Each row was made from one path, in order. Every step used is in the known rows, and no mark comes twice. Write each row's path.
In the rows, zero is written as 128.
Known rows
K, Z: [ 95 103 147  81 121 116 167 153 123 137 137  80 152 154 145 122 126 117
 173 143 117 134 142  92 117]
E, P, Z, G: [183 143 190 145 123 130 145 102 104   4 130 149 161 118 117 145 127 149
 122 108 144 123 149 121 176]
D, K, Z, P, E: [100 122 134 138 115 139 111 158 113 197 112 133  56 178 140 120 136 142
 101 134 118 142 129 142 117]
Z, P, E, D, K, G: [ 98 125 142 130 122 154  66 108 124 160 105 118  94  94 118 145 114 106
 113 142 130  86 134 148 115]
U, Z, P, E, D, K: [141 136 148 151 122 132 115 158 130 154  92 148  40 137 109 124 131 103
 110 126 105 112 131 199  98]
E, D: [156 139 150  93 149 101 161 124 126 118 135 106 116  89 108 132 136  35
 154 123 149 110 145 140 124]
Z, G, K, D: [100 101 101 153 132 154 144 109 113 101 144 131 208 134 142 129 143 168
 160 117 121 118 132 150 146]
D, E: [134 127 150  85 131 139 149 126 135 141 119  92 198 137 146 126  96 133
 109 123 115  98 144  57 152]
K, D, E, P, Z, G: [175 146 188 144 111 158 132  97 108  10 141 142 194 104 110 139 133 168
  89 105 147 102 151  83 194]
D, E, P, Z, U: [163 172 126 150 122 125  87  94 191 139 150 134 155 102 117 125 130 164
  90 125 148 128  89  83 137]
Z, P, E, D, K: [123 136 149 149 126 131 115 123 133 159  84 145  46 136 112 125 139  97
 103 119 130 110 132 167 100]
D, K, G: [ 79 108 163 112 117 156  83  98 136 133 101  82 190 113 147 143  91 159
 151 142 107  69 133 131 115]
U, Z, P, E, D: [180 147 134 119 144 108 132 173 111 155 146 149  33  96 108 125 139  41
 109 133 133 132 139 189 131]
U, Z: [171 121 156 100 131 113 145 192 122 127 142 105 174 126 145 125 102 126
 173 144  70 107 135 196 127]
P, E, D, K, G: [ 92 113 163 100 124 151  89 107 129 115 107 110  99  87 124 138 103 106
 114 139 126  89 136 142 114]
E, D, K, Z: [ 82 103 154 105 111 123 159 141 137 130 102 100  94 148 116 121 137 103
 161 136 120 125 140 105  89]
U, Z, P, E: [163 138 132 129 132 128 111 189 102 186 137 143  76 142 143 127 120 122
 103 137  96 130 126 202 138]
G, K: [102 111  63 130 143 109 140 117 125 144 117 135 169 151 157 128 117 153
 171 134 113 157 111 141 100]
G, K, D, E, P: [116 140  80 123 120 143  80 115 132  97 147 108 190  67  88 121 141 210
 123 122 116  77 126  78 140]
P, Z: [158 159 162 113 115 113 142  84 113 115 133 118 211 141 158 124 124 121
 107 133 139 126 112 108 137]
D, E, P: [150 148 130 100 128 126  97 129 136  89 129  97 164  74  90 133 121 177
 125 115 117  80 143  72 147]

Which path is each row?
[160 149 128 121 147 112 134 141 107 165 137 141  36  99 105 127 147  37
 105 121 159 133 141 158 130]  Z, P, E, D
[153 171 122 156 113 137  77  88 185 146 166 126 179  88 113 118 146 176
  84 122 148 109  87  83 145]  K, D, E, P, Z, U
[162 173 128 156 125 112  88  96 182 137 149 133 148 101 118 123 140 158
 116 126 149 132  86 121 125]  E, P, Z, U
[140 140 131 132 136 129 115 150 106 195 129 133  85 146 146 128 130 120
  99 126 130 129 127 162 138]  Z, P, E
[ 91 127  54 165 128 125 114 147 117 227 124 116 138 179 147 129 146 135
 177 148 119 156 121 119 104]  G, K, Z, P
[117  95  92 152 147 126 169 123 114  80 111 163 152 168 151 144 111 155
 167 120 122 173 133 151 133]  Z, G, K
[103  79 199 135 115 152 185 148 119  59  96 122 124 189 141 140 117 149
 162 116 112 136 166 118 140]  D, K, Z, G
[ 88 114  74 137 130 141 117 103 123 154 148 110 222 118 144 119 148 169
 161 129 117 108 110 146 120]  G, K, D
[142 125  86 157 125 132 136  95 112  35 119 184 159 143 129 136 114 189
 106 122 134 168 122  92 149]  D, E, P, Z, G, K
[142 126  87 163 132 121 136  95 109  35 123 183 153 140 132 137 126 178
 134 123 136 174 119 131 137]  E, P, Z, G, K
[175 134 203 136 123 136 176 106 103  38 127 144 184 156 153 142 114 120
 115 110 146 139 152 123 177]  P, Z, G
[141 135 127 109 137 111 140 155 109 162 144 135  21 113 105 124 154  36
 111 131 156 143 144 137 124]  K, Z, P, E, D
[ 68  89  73 105 125 111 158 147 122 145 131 115 143 167 149 119 126 143
 178 152 113 175 118 103  95]  G, K, Z
[155 134 154  80 146 101 158 138 113 108 138 135  44  89 111 122 134  41
 106 119 155 132 140 149 129]  P, E, D
[ 84  99  72 145 135 116 134 146 188 196 145 127 114 166 145 120 129 148
 175 144 126 188  89 118  92]  G, K, Z, U
[123 131  80 123 143 108 138 149 111 167 141 157  16 121 107 120 153  53
 114 136 155 172 127 141 110]  G, K, Z, P, E, D
[ 91 111 137 137 123 126 134 150 194 177 125 133  31 147 121 114 136 113
 124 129 135 161 105 131  88]  P, E, D, K, Z, U
[ 95 120  87 113 122 159 128 108 131 156 139 108 231 125 142 118 123 169
 105 125 111 101 123  66 144]  G, K, D, E
